What can hang from each mark
k720: k402 k707
k396: k402 k544 k720 k907
k544: k396
k707: k396 k720
k402: k396 k544 k720
k907: k396

Known rows, with every way that one mark hangs from another
k907[k396[k544 k720[k402]]]: [ 3.18 -1.79 -2.65 -0.79  1.78  0.35 -1.67 -2.64  5.29  1.53  2.81 -1.37
 -0.52 -2.59  2.74 -1.69  1.39 -0.07  0.62  2.56  2.85 -0.59 -1.45  1.71
 -0.69]
k720[k402[k396 k544] k707]: [-1.34 -2.46  0.31  2.19 -0.24 -2.78 -1.09 -1.13  0.77 -0.94  3.39 -1.76
 -1.95  2.79  3.92  1.11  1.04  1.38 -3.44  4.06 -3.55 -2.60  0.01  0.90
 -0.28]
k402[k396[k720 k907]]: [ 0.83 -1.29 -3.69  1.77  1.54 -0.72 -2.06  0.30  3.62  0.60  3.82 -2.50
 -2.09 -2.37  1.34 -0.55  1.47  1.08  2.45  1.75  0.82 -1.08 -1.53 -0.95
  1.21]
k707[k396[k402 k544 k720 k907]]: [ 2.34  1.48 -1.67  0.91  2.00 -0.13  0.00 -0.90  3.41  0.69  3.48 -3.94
 -3.83 -4.41  2.01 -2.11  0.89  1.22  2.50 -1.88  0.17  1.75 -0.91  0.97
  3.15]
k907[k396[k402[k544 k720]]]: [-1.77 -0.88  2.01 -2.79  0.44  0.86 -0.98 -0.41  4.23 -0.96  3.23 -2.67
 -2.21 -2.01  2.81  0.29  2.05  0.13 -2.28  1.10 -0.72  1.18  0.74  1.66
  2.31]
k907[k396[k720[k402[k544]]]]: [ 0.82 -2.70 -0.86 -0.92  0.56  0.15 -1.70 -1.38  4.04  0.95  3.68 -1.54
  0.01 -0.49  1.99  0.43  0.87 -0.35  0.00  3.51  0.27 -0.30  0.18  0.57
 -0.04]
k720[k402 k707[k396[k544]]]: [ 0.22 -0.46  1.09  2.73  1.63 -0.94  1.57 -1.71  0.43  0.39  1.84 -1.73
 -1.63  0.48  4.46 -1.32  1.18 -0.43 -2.45  0.26 -1.34 -0.25 -1.05  2.37
 -0.11]
k707[k396[k402 k907]]: [-0.23  0.26  0.69 -0.01  1.58 -1.14  2.04  2.41  1.40  0.08  2.16 -2.96
 -3.58 -2.57  1.32 -1.37  0.73  0.56  0.92 -2.98 -1.29  2.46  0.64  0.81
  3.89]
k544[k396[k720[k707]]]: [ 0.58 -3.65 -0.82  1.99  2.94  1.30 -2.16  0.33  3.27 -0.03  1.64  0.04
  0.35 -1.27  3.81 -3.00  3.26  0.28  0.42  1.32  1.84  2.00 -0.78 -0.97
 -0.59]
k396[k402 k544]: [ 0.79 -0.08 -2.10 -2.39  1.14 -1.28 -1.23 -0.76  3.06  0.00  0.79 -1.96
 -2.99 -2.75  1.16 -1.07  0.48  3.42 -1.45 -0.22  0.05  1.50 -1.27  1.03
  2.23]
k402[k544 k720[k707]]: [-3.96 -1.78  1.66  2.19  0.32  1.58 -2.12 -1.63  1.15 -0.88  2.88 -0.60
 -0.88  1.01  3.51  0.47  2.00  0.90 -2.80  2.33 -2.61  0.38 -1.10 -0.72
  0.72]
k907[k396[k402]]: [ 0.20 -1.16 -0.47 -3.83  0.79 -0.75  0.16  0.76  4.14 -0.19  1.19 -1.19
 -2.28 -2.78  2.12 -1.32  1.59  0.87 -1.64 -0.33  1.47  1.96  0.34  1.62
  1.24]
k707[k396]: [-1.67 -0.51  1.13  0.13  1.89 -0.17  1.44  1.80  0.20  0.67  1.13 -1.93
 -0.70 -1.32  1.58  0.70  0.65 -0.81 -1.54 -1.08 -0.57  1.46 -1.14  1.21
  1.12]
k402[k396[k907] k544 k720[k707]]: [-3.36 -0.25  0.65  4.02 -0.25 -0.20 -1.91 -1.24  1.75 -1.69  4.81 -3.06
 -3.01  0.41  4.34 -0.37  2.11  0.35 -1.32  2.55 -2.60 -1.75 -0.39 -0.18
  1.13]
k907[k396]: [-0.87 -1.05 -0.92 -2.56  0.94  0.22 -0.50  0.71  3.02  0.53  1.47 -0.85
 -0.56 -2.18  1.96 -0.86  1.07 -0.70 -1.73  0.52  2.46  1.35 -0.69  1.22
 -0.73]
k396[k720[k402 k707]]: [ 0.71 -4.99 -1.55  2.79  2.08  0.12 -1.03 -2.02  2.67  0.97  2.18  1.51
 -0.39  1.45  3.30 -0.55  2.15  1.55  0.75  2.68 -0.81 -0.31 -1.59 -1.33
  0.00]
k707[k720]: [-1.27 -1.08 -1.28 -1.55  0.91  2.37  0.88 -1.58 -0.56  0.61  1.10 -1.56
 -1.61 -0.50 -0.12 -0.64  1.04  1.98 -0.35 -0.73 -0.24  0.62 -1.70 -0.26
  0.12]
k707[k720[k402[k396]]]: [ 0.33 -2.34 -1.01  0.19  1.20 -0.22  1.74 -1.51  0.28  0.13  2.26 -2.80
 -2.14  1.25  1.26  0.32  1.51  1.53 -0.35  1.86 -1.44 -3.08 -0.89  1.32
  0.24]
k707[k396[k544] k720[k402]]: [ 0.93  0.66  0.36  0.45  1.61  1.49  3.39 -2.57 -0.98  0.90  2.10 -3.92
 -2.02 -0.46  1.29 -0.97  0.55  0.08 -0.54 -1.09 -1.20 -1.16 -1.33  2.97
  0.44]
k707[k396[k544 k907] k720[k402]]: [ 0.91  1.64 -0.28  1.56  1.38  1.26  3.31 -2.07 -0.85  0.83  3.36 -4.68
 -3.32 -1.10  0.75 -2.81  0.20 -0.16  1.78 -2.11 -1.06 -0.44 -0.60  2.14
  1.31]
k402[k544]: [-2.45 -1.04 -0.41 -1.25  0.03 -0.51 -2.22  0.56  0.56  0.04  2.08 -1.64
 -0.78 -0.36  0.28  1.16 -0.44  1.59 -2.20  1.36 -1.82  1.18 -0.70 -0.43
  1.12]
k544[k396[k720]]: [ 1.17 -3.44 -1.44  0.09  3.54  0.96 -2.14  1.99  3.95  0.74  1.41 -0.87
  0.82 -2.78  1.49 -2.04  2.37  0.15  1.79  1.16  2.31  2.19 -0.78 -0.68
  0.72]
k720[k707]: [-2.04 -2.14 -0.61  0.91  0.95 -0.06 -0.88 -0.42  1.00 -0.32  0.94  0.72
 -1.19  0.51  2.99 -0.91  1.48  1.38 -2.34  0.73 -0.29  1.30 -1.53 -0.60
 -0.36]

Rows
[ 1.10 -3.28  0.27  2.01  3.06 -0.23  1.37  0.33  2.04  1.66  2.37 -1.38
  0.03 -0.30  1.72  0.95  1.19 -0.94  1.30  0.95 -0.88  0.01 -1.10  0.60
  1.63]	k707[k396[k720[k402]]]
[-1.86  1.12  1.92  1.47 -0.22 -1.14  0.80  0.31  0.02 -1.15  3.52 -3.06
 -4.28 -0.59  3.25 -1.33  0.66  0.91 -1.55 -1.98 -3.67  2.20  1.41  0.35
  2.61]	k720[k707[k396[k402[k544] k907]]]
[ 1.65 -5.32 -0.25  2.70  3.26  0.20 -1.10  0.04  3.92  0.42  1.92  0.57
  0.50  0.37  3.81 -3.03  3.30  0.08  1.35  2.31  0.66  0.94  0.00 -0.52
  0.10]	k544[k396[k720[k402 k707]]]
[ 1.64 -2.10 -1.88 -2.84  1.72  0.49 -0.94 -0.58  5.54  0.81  2.06 -1.06
 -1.88 -3.24  2.29 -1.08  2.36  1.07  0.44  0.48  2.23  1.58 -0.59  0.77
  0.96]	k907[k396[k402 k720]]
[-1.89  0.81  2.13  3.42  1.96  1.88  0.73 -2.26  1.06 -0.35  2.32 -2.34
 -1.45 -1.19  5.43 -1.08  2.58 -0.97 -2.67 -0.02 -0.84  0.11 -2.29  2.01
  0.19]	k402[k720[k707[k396[k544]]]]
[-0.67  0.12 -0.85  1.03  1.61 -0.13 -1.60 -1.42  3.52 -0.62  2.66 -3.49
 -1.83 -2.24  3.28  0.31  2.07  0.80 -1.88  2.74  0.27 -2.30 -2.50  1.95
  0.87]	k402[k396[k544] k720]
[-0.35 -1.83 -2.87  2.87  1.29  0.89 -2.00 -1.32  2.46  0.58  3.01  0.52
 -1.83 -0.95  2.63 -2.54  1.97  1.38  2.21  0.54  0.44  1.36 -1.53 -2.37
  0.43]	k396[k720[k707] k907]
[-2.42 -2.16  0.58  3.18  1.41  0.29 -0.66 -1.17  2.51 -1.31  2.54 -1.18
 -1.55  0.53  5.22  0.27  3.52  0.34 -2.43  2.74 -1.07 -2.07 -1.82  0.51
 -0.04]	k402[k396 k720[k707]]
[ 0.45 -2.27 -1.79  1.70  1.18 -3.07  0.02  1.44  2.71  0.06  3.30 -2.30
 -2.48  0.01  1.18 -0.61  0.69  0.52  1.34  2.19 -0.94 -1.92  0.01  0.48
  1.99]	k720[k402[k396[k907]]]
[-0.44 -1.48 -0.95  1.38 -0.02 -3.32 -1.19  0.98  1.68 -0.42  4.39 -3.36
 -2.55  0.51  0.96  0.72 -0.25  0.80  0.13  2.84 -2.77 -1.89  0.83  0.46
  2.26]	k720[k402[k396[k907] k544]]
[ 0.11 -2.95 -0.35  0.91  0.23  0.40 -1.82 -2.95  3.43  0.41  3.97 -0.10
 -0.55  0.94  4.25 -0.55  1.84 -0.29 -1.12  3.44 -0.33 -0.47 -0.12  0.24
 -1.27]	k907[k396[k720[k402[k544] k707]]]
[-2.13 -1.74  2.93  2.54  0.66 -1.35  1.31 -0.38 -0.85 -0.08  2.70 -1.62
 -1.08  2.40  3.55  0.86  0.64 -0.63 -3.07  1.05 -4.13  0.13  0.33  1.28
  0.53]	k720[k402[k544] k707[k396]]
[ 0.97 -0.34 -2.43  3.47  0.65 -2.78 -0.80 -1.95  2.53 -0.64  3.49 -2.41
 -3.69 -0.09  4.04 -2.60  1.16  1.41 -0.36  2.26 -0.70 -2.54 -0.79  1.21
  0.25]	k720[k402[k396[k544 k907]] k707]
[ 1.63 -2.30 -2.20  1.13  3.10  0.88 -2.10  2.35  4.10  0.64  2.78 -1.45
 -0.55 -3.63  0.89 -3.77  2.08 -0.25  4.01  0.16  2.63  2.62  0.09 -1.46
  1.79]	k544[k396[k720 k907]]
[ 0.33 -1.44 -1.53  0.85  1.86  0.71 -3.38  1.94  3.25  0.05  3.97 -2.81
 -0.68 -2.75  0.53 -2.56  1.11  0.05  2.87  1.00  0.77  2.57  0.77 -1.46
  1.93]	k402[k544[k396[k720 k907]]]
[ 1.06 -0.37 -3.39  2.42  1.09 -0.49 -2.89 -3.70  3.22 -0.02  2.68 -1.85
 -2.03 -1.54  4.73 -0.89  2.20  2.01 -1.61  2.95  0.91 -2.16 -3.00  0.59
 -1.63]	k402[k396[k544 k720[k707]]]
[-0.28  0.84  1.98  0.12  2.52  0.79  1.22 -0.58  2.80 -0.32  2.10 -3.96
 -2.73 -2.85  3.15 -0.41  2.14  0.36 -1.42 -1.08 -1.19  0.97 -1.22  2.69
  3.33]	k707[k396[k402[k720] k544]]
[ 0.34 -1.14 -2.21 -0.53  0.50 -0.30 -2.66 -0.31  3.37  0.21  4.03 -2.44
 -3.24 -2.41 -0.05 -0.64  0.48  3.27  2.33  0.36 -1.67  2.06  0.15 -1.68
  3.66]	k396[k402[k544] k720 k907]
[-0.01 -2.37  1.08  0.18  3.32  0.63 -0.55  3.16  4.90 -1.18  2.58 -2.40
 -2.51 -3.32  1.77 -3.81  3.41  0.27  2.74 -0.95  0.36  2.78  1.56  0.01
  4.91]	k544[k396[k402[k720] k907]]
[-2.26  0.56  3.05  1.02  1.06  0.29  0.86  1.20  1.67 -0.84  4.05 -4.43
 -3.55 -1.85  1.88  0.06  1.27 -0.07  0.45 -1.27 -3.65  1.76  1.12  0.83
  5.06]	k707[k396[k402[k544 k720] k907]]
[-0.18 -1.35 -1.71  1.34 -0.01 -0.13 -2.76 -1.88  2.83 -0.53  4.07 -1.10
 -3.58 -0.94  2.43 -1.62  1.39  3.27  1.12  0.56 -2.38  1.77  0.21 -2.01
  2.38]	k396[k402[k544] k720[k707] k907]
[ 0.97  2.38 -0.45 -0.41  1.39 -1.30  1.03  0.55  1.77 -0.01  2.42 -4.10
 -4.28 -3.86  1.65 -2.34  0.23  1.11  0.50 -2.89 -0.45  1.99 -0.09  2.05
  3.45]	k707[k396[k402 k544 k907]]
[ 0.78  1.20  0.39 -1.37  1.64 -1.10  1.14  0.03  1.74  0.00  1.24 -3.58
 -2.95 -2.99  2.23 -0.66  0.49  1.30 -2.04 -1.85 -0.70  1.59 -0.85  2.62
  2.31]	k707[k396[k402 k544]]
[-1.12  0.88 -1.11  4.05  0.77  0.05 -1.64 -2.57  3.18 -1.36  3.97 -3.02
 -3.47 -1.60  5.05 -2.44  2.69  0.56 -0.55  1.75 -0.10 -2.07 -1.79  0.88
  0.45]	k402[k396[k544 k907] k720[k707]]
[ 1.87 -3.87 -1.46 -0.69  2.04  0.24 -0.50 -0.88  4.88  1.31  2.64 -0.10
  0.14 -1.29  2.24 -0.70  1.90 -0.65  1.21  2.62  2.13 -0.23 -0.77  0.71
 -0.23]	k907[k396[k720[k402]]]
[ 1.35  0.79 -1.68 -4.17  0.49 -0.73 -0.90 -0.98  4.49 -0.15  1.42 -2.39
 -3.08 -4.07  2.69 -2.18  1.14  1.34 -2.18 -0.45  2.46  1.37 -0.46  2.77
  0.58]	k907[k396[k402 k544]]
[-0.65  2.44 -0.23  3.05  0.87 -0.24  0.47 -0.83  0.29 -0.08  2.88 -2.55
 -3.04 -2.09  3.80 -3.09  0.73 -0.47 -0.85 -1.86 -0.20  1.35 -1.19  1.27
  0.14]	k720[k707[k396[k544 k907]]]
[-1.23  2.12  1.22 -0.84 -0.14  1.27  2.46 -0.55 -1.62 -0.29  3.72 -5.52
 -4.64 -1.53  0.11 -1.03  0.16  1.44  0.50 -3.45 -3.43  1.64  1.30  1.00
  3.12]	k707[k396[k402[k544] k907] k720]
[-1.27 -1.29 -0.52  3.40 -0.64 -3.01 -1.28 -0.69  1.07 -1.10  4.50 -2.30
 -3.10  2.03  3.22 -0.46  0.76  1.10 -1.00  3.06 -3.27 -2.27  0.69 -0.03
  0.73]	k720[k402[k396[k907] k544] k707]
[ 0.06 -2.43  0.39  0.77  1.61 -1.49 -1.35  3.26  2.25 -0.37  3.41 -2.38
 -0.90 -0.62  0.45 -2.51  0.38 -0.26  1.71  1.34 -0.92  1.72  2.34 -0.20
  2.73]	k720[k402[k544[k396[k907]]]]
[ 1.76  0.22 -3.32 -1.69  1.23  1.45 -2.45 -2.42  4.82  1.23  2.52 -1.91
 -0.70 -4.27  2.69 -1.83  1.37  0.13 -0.03  1.41  4.01  0.53 -2.23  1.44
 -1.40]	k907[k396[k544 k720]]
[-0.35 -3.88 -0.74  2.49  0.82 -0.04 -2.34 -2.54  1.88  0.55  3.29  0.14
 -0.68  2.05  2.88  0.37  1.27  1.83 -0.53  3.62 -2.70 -0.39 -0.76 -1.42
  0.25]	k396[k720[k402[k544] k707]]
[-1.19 -1.57 -1.50  2.31 -0.02 -0.48 -3.15 -2.32  1.95 -0.60  3.73 -2.08
 -1.40  0.33  3.98  1.23  1.61  1.75 -2.34  3.84 -1.74 -1.89 -1.59 -0.56
 -1.18]	k402[k396[k720[k707]] k544]
[ 2.22  0.43 -1.00 -0.32  2.40  0.05  0.00 -1.24  3.17  0.80  2.08 -3.36
 -2.48 -3.88  2.34 -0.60  1.22  1.42 -0.03 -0.83 -0.14  1.11 -1.73  1.76
  2.19]	k707[k396[k402 k544 k720]]
[-0.02  1.62  1.15  1.22  2.01  0.61  1.22 -0.13  3.01 -0.27  3.39 -4.39
 -3.98 -3.73  2.69 -2.15  1.74  0.18  0.99 -2.20 -1.05  1.51 -0.39  1.97
  4.52]	k707[k396[k402[k720] k544 k907]]
[ 2.85 -1.62 -3.92  1.93  1.87 -0.31 -2.04 -1.88  3.89  1.41  3.48 -1.60
 -1.80 -2.24  0.71 -2.48  0.50  1.53  3.75  1.80  0.73 -0.16 -1.39 -0.58
  1.99]	k396[k544 k720[k402] k907]
[-0.77 -1.53  1.33  4.04  1.62 -1.17  2.32  0.80  0.36  0.06  2.86 -0.93
 -2.25  1.03  3.50 -1.94  1.18 -1.08  0.51 -0.76 -1.96  0.69  0.45  0.50
  1.40]	k720[k402 k707[k396[k907]]]
[-0.59  0.13  1.28 -1.63  1.44  1.64  3.93 -0.52 -0.78  0.17  1.25 -3.52
 -3.32 -1.26  1.19 -0.42  1.58  1.40 -0.91 -3.31 -1.87  1.28 -0.26  1.75
  2.04]	k707[k396[k402] k720]
[-1.02  0.09  1.09  1.91  1.05 -0.95  2.08  0.85  0.77 -0.74  2.29 -1.89
 -4.15 -1.19  3.61 -2.39  1.68  0.64 -0.41 -2.90 -1.75  2.33  0.67  0.45
  2.59]	k720[k707[k396[k402 k907]]]
[-0.71 -2.46 -0.34  0.44  0.40 -3.17 -1.17  0.32  1.63 -0.40  3.11 -2.94
 -1.44  1.23  1.60  2.24  0.14  1.13 -2.21  3.85 -3.01 -2.53  0.06  1.14
  1.17]	k720[k402[k396 k544]]
[ 2.06 -4.39 -1.23  3.79  3.11  0.14 -1.19  0.61  4.09  0.32  3.23 -0.10
 -0.80 -0.58  3.25 -4.53  3.05 -0.24  3.65  1.33  0.94  1.41  0.65 -1.34
  1.18]	k544[k396[k720[k402 k707] k907]]
[-0.27 -0.24 -2.95  1.63  0.28 -1.11 -3.23 -0.18  2.71  0.07  4.90 -3.76
 -2.25 -1.84  1.08  0.54  0.36  1.36  1.47  2.70 -0.92 -1.07 -0.63 -0.97
  1.24]	k402[k396[k720 k907] k544]
